Each row was made from one walk, in order. Every step used is in the known rows, and no mark comes twice. Write each row's walk.
Known rows
r > c > g > l: | -0.45 |  5.02 |  1.34 |  0.37 | -0.60 | -1.70 | -2.19 | -3.13 | -3.62 |  3.14 | -2.37 |  1.70 |  0.78 | -1.07 |  0.11 | -3.41 |  0.80 | -0.85 |  1.55 |
u > l > w: | -0.39 |  1.21 | -0.15 | -4.52 | -1.12 |  0.38 | -0.08 |  0.54 | -2.90 |  0.64 |  0.65 |  0.09 | -1.73 |  1.02 | -2.46 | -2.36 |  0.87 |  4.21 | -0.52 |
g > l > w > c > u: | -1.25 |  4.08 | -0.64 | -2.03 |  0.88 | -3.44 |  2.32 | -4.40 | -2.99 | -2.66 |  0.42 |  0.93 | -0.24 | -1.50 |  1.29 | -3.23 |  3.00 |  2.31 |  1.17 |
t > l: | -2.30 |  1.57 | -1.44 |  0.04 | -0.28 |  1.35 | -2.71 | -3.64 | -1.93 |  3.65 | -3.15 | -0.59 | -1.85 |  4.95 | -0.08 | -0.08 | -1.22 |  0.63 | -4.13 |
c > w > l > u: | -2.00 |  2.89 |  2.61 | -1.04 |  1.65 | -4.99 |  0.69 | -1.80 | -2.27 | -1.68 | -0.18 |  0.57 | -0.28 |  0.26 |  0.25 | -4.41 |  0.90 | -0.51 | -1.44 |
c > u > l > w: | -0.81 |  3.29 |  1.50 | -4.01 | -0.47 | -0.97 |  1.21 | -0.64 | -2.47 | -0.21 |  0.53 |  0.35 | -1.16 | -0.16 | -1.21 | -3.56 |  0.70 |  4.83 | -0.26 |
u > c > g: | -1.06 |  5.00 | -3.78 |  0.12 | -0.50 | -2.19 | -1.70 | -0.84 | -2.11 | -1.48 | -4.05 |  1.98 |  1.36 | -2.69 | -1.33 | -4.48 | -1.00 | -0.67 |  0.24 |
l > u > c > w: | -2.06 |  4.98 | -0.82 | -3.91 |  1.83 | -5.60 | -0.80 | -1.74 | -1.79 | -2.55 | -0.27 |  1.44 |  0.99 | -4.85 |  0.27 | -5.66 |  3.72 |  0.54 | -2.98 |
g > l: | -1.42 |  2.09 |  1.53 | -0.91 |  0.10 |  0.03 | -2.39 | -5.47 | -3.73 |  3.68 | -0.32 | -0.79 | -0.98 |  0.38 | -0.32 | -3.88 |  1.84 |  1.73 | -0.86 |
w > c > g > l > u: | -1.10 |  3.24 |  1.17 |  0.01 | -1.08 | -4.31 |  1.73 | -2.43 | -1.90 | -0.48 | -1.77 |  1.42 | -0.96 | -0.26 |  0.55 | -6.61 |  1.13 | -0.65 |  1.45 |
l > t: | -2.27 |  0.15 | -2.38 | -1.64 | -0.28 |  2.65 | -2.38 | -3.98 | -3.58 |  4.24 |  0.96 | -1.30 | -3.41 |  1.95 | -4.25 | -5.62 | -0.04 |  1.81 | -4.37 |
g > c > w > l: | -3.57 |  2.79 | -0.44 | -0.20 |  1.75 | -1.94 | -1.63 | -3.90 | -5.41 | -0.20 | -0.38 |  0.16 |  2.13 | -0.15 |  0.78 | -1.93 |  0.26 | -0.74 | -1.78 |
w > c > r: | -3.67 |  3.52 | -4.18 | -2.56 |  0.00 | -3.76 |  0.30 | -3.15 | -2.36 |  0.45 | -2.45 |  2.71 |  0.26 | -0.28 |  1.65 | -4.11 |  2.91 | -2.32 |  1.48 |
l > u > c: | -0.21 |  3.23 | -2.34 | -2.51 | -0.29 | -4.59 | -0.20 |  1.06 |  0.39 | -1.28 | -0.59 |  0.81 | -0.10 | -2.91 | -0.84 | -8.01 |  0.87 |  1.20 | -3.56 |
g > c: | -2.77 |  1.94 | -3.71 |  0.43 | -1.55 |  1.77 |  0.91 | -1.65 | -1.66 |  2.61 | -0.73 | -1.20 |  0.68 | -0.27 |  0.53 | -6.05 | -1.90 |  0.90 | -2.56 |
z > l: |  1.23 |  1.07 | -1.86 | -0.53 |  1.07 |  1.86 | -0.53 | -2.96 | -1.02 |  2.45 | -2.27 | -1.60 | -2.20 |  1.57 | -0.27 | -1.63 |  0.50 |  0.40 | -1.47 |
w > l > u: | -0.96 |  1.60 |  1.75 | -0.05 |  0.30 | -3.79 |  1.16 | -0.39 | -1.01 | -0.66 | -0.52 |  0.10 | -1.11 |  2.02 | -0.48 | -5.29 | -1.10 | -0.18 | -1.58 |
r > c: |  0.74 |  3.67 | -1.71 | -1.64 |  0.02 | -2.06 | -0.43 |  0.91 | -0.22 |  2.10 | -0.59 |  1.74 |  0.63 | -1.00 | -0.56 | -2.16 |  0.05 | -0.87 | -1.49 |
g > c > u > l: | -2.70 |  4.49 |  1.74 | -1.25 | -1.25 | -1.84 |  0.93 | -1.36 | -2.15 |  3.07 | -1.28 |  0.83 |  0.91 | -1.39 |  0.48 | -7.00 | -2.39 |  2.93 | -2.21 |
r > c > w > l: | -1.25 |  3.94 |  0.84 | -1.47 |  2.70 | -4.39 | -2.52 | -2.11 | -4.57 | -0.51 | -0.31 |  2.04 |  1.95 | -0.70 |  0.08 |  0.54 |  1.49 | -1.89 | -1.08 |

Write each row's walk
| -1.40 |  3.75 |  0.75 | -2.49 | -0.09 | -4.70 |  0.87 | -1.75 | -2.51 |  0.24 | -1.39 |  2.81 |  0.18 | -1.25 | -0.24 | -3.88 | -0.50 |  1.65 | -0.57 |  w > c > u > l
| -0.44 |  6.69 |  0.99 | -0.74 |  1.08 | -3.66 |  1.54 | -1.25 |  0.17 |  0.65 | -0.91 |  1.69 |  1.15 | -2.47 |  1.29 | -4.28 | -0.35 |  0.54 | -1.06 |  r > c > u
| -2.07 |  3.44 | -0.59 | -1.94 |  2.79 | -4.61 | -3.84 | -3.14 | -5.33 | -2.14 | -0.58 |  1.37 |  2.08 | -1.79 | -0.51 | -1.18 |  2.06 | -0.59 | -2.16 |  u > c > w > l
| -2.08 | -0.06 | -0.28 | -3.20 | -1.14 |  1.65 | -3.21 | -2.59 | -4.60 |  5.78 |  0.86 | -0.19 | -3.29 |  1.78 | -4.99 | -6.02 | -0.70 |  2.76 | -4.71 |  u > l > t
| -0.03 |  0.24 | -4.14 | -4.42 | -0.86 | -2.58 |  1.09 |  0.21 | -3.52 | -2.23 |  0.48 |  2.10 | -0.98 |  0.26 | -1.65 | -0.60 |  2.23 |  1.63 |  0.67 |  u > l > w > c
| -1.69 |  3.83 |  1.35 |  0.81 | -0.54 | -0.23 | -2.15 | -5.31 | -4.32 |  2.49 | -2.69 |  0.39 | -0.16 | -0.01 | -0.34 | -3.94 |  0.55 |  0.25 |  1.62 |  c > g > l
| -4.13 |  3.97 | -2.05 | -1.52 |  0.86 | -0.55 |  0.02 | -4.02 | -3.39 |  0.63 | -0.42 | -0.30 |  1.67 | -2.78 |  1.31 | -4.07 |  1.44 |  0.33 | -2.27 |  g > c > w
| -1.66 |  3.37 |  0.36 | -3.35 | -1.33 | -0.08 |  1.80 | -0.24 | -2.60 |  0.40 |  0.72 | -0.08 | -0.35 | -0.61 | -0.37 | -5.10 |  0.02 |  4.88 | -0.81 |  g > c > u > l > w
| -1.54 |  3.08 |  1.39 | -3.10 | -0.62 | -0.96 | -2.07 | -1.77 | -3.53 |  5.49 |  1.04 |  1.10 | -2.01 | -0.10 | -3.41 | -6.81 | -0.61 |  2.60 | -4.40 |  r > c > u > l > t
| -2.31 |  1.17 | -1.81 | -0.64 | -0.86 |  0.87 | -3.19 | -6.15 | -6.47 |  3.58 | -0.12 |  0.31 | -2.45 |  1.18 | -3.25 | -5.42 |  1.51 |  0.36 | -1.18 |  w > c > g > l > t
| -0.23 | -0.48 | -2.55 | -1.39 |  0.40 |  4.16 | -2.56 | -4.47 | -3.38 |  5.06 |  0.12 | -2.30 | -4.36 |  2.75 | -3.51 | -4.53 |  0.73 |  1.48 | -4.38 |  z > l > t
|  0.18 |  4.27 |  1.57 | -4.40 | -0.57 | -2.13 |  1.14 |  1.13 | -1.91 |  0.23 |  0.89 |  1.42 | -0.39 | -1.05 | -0.91 | -3.25 |  1.02 |  4.00 | -0.32 |  r > c > u > l > w
| -1.33 |  0.94 | -2.08 | -2.36 | -0.63 |  2.46 | -1.10 | -1.96 | -2.50 |  0.84 | -0.78 | -1.21 | -2.53 |  4.51 | -0.75 |  0.41 |  0.89 |  3.07 | -2.45 |  t > l > w
| -0.81 |  2.91 | -5.10 | -0.54 | -0.77 | -1.55 |  1.68 | -1.16 | -3.20 | -4.04 | -2.76 |  2.39 |  0.00 | -0.14 | -1.02 | -0.77 |  0.42 | -0.96 |  3.57 |  l > w > c > g
| -3.27 |  0.81 | -0.37 | -1.78 |  1.85 |  0.13 | -4.08 | -5.48 | -6.75 |  2.34 |  1.49 | -0.51 | -1.85 |  1.76 | -3.54 | -3.20 |  1.24 |  0.56 | -4.01 |  c > w > l > t
| -3.15 |  3.09 | -4.58 | -3.94 | -0.25 | -2.85 |  1.08 | -2.17 | -2.76 | -1.03 | -1.21 |  2.30 | -0.30 | -0.04 |  1.33 | -3.48 |  4.21 | -0.83 |  2.20 |  l > w > c > r
| -3.34 |  2.20 |  0.40 | -2.00 | -1.41 |  1.10 | -1.34 | -3.17 | -4.27 |  5.65 |  0.92 | -0.37 | -1.95 |  0.29 | -2.90 | -8.79 | -1.63 |  3.45 | -4.95 |  g > c > u > l > t
| -0.29 |  3.41 | -0.21 | -2.56 | -0.39 | -4.75 | -1.50 | -0.77 | -1.28 |  0.21 | -0.03 |  0.54 | -0.15 | -2.95 | -0.36 | -8.60 |  2.35 |  1.71 | -3.20 |  g > l > u > c
| -2.17 |  2.28 | -1.22 | -1.10 | -0.83 |  1.01 | -4.86 | -5.35 | -6.11 |  4.36 | -0.19 | -0.20 | -2.00 | -0.28 | -3.67 | -7.24 |  1.39 |  1.53 | -2.81 |  u > c > g > l > t
| -2.73 |  2.96 |  1.47 | -0.40 |  0.78 | -4.19 |  1.42 | -1.42 | -2.38 | -1.16 |  0.12 |  0.15 |  0.54 | -0.12 |  1.06 | -6.10 |  0.12 | -0.51 | -2.02 |  g > c > w > l > u
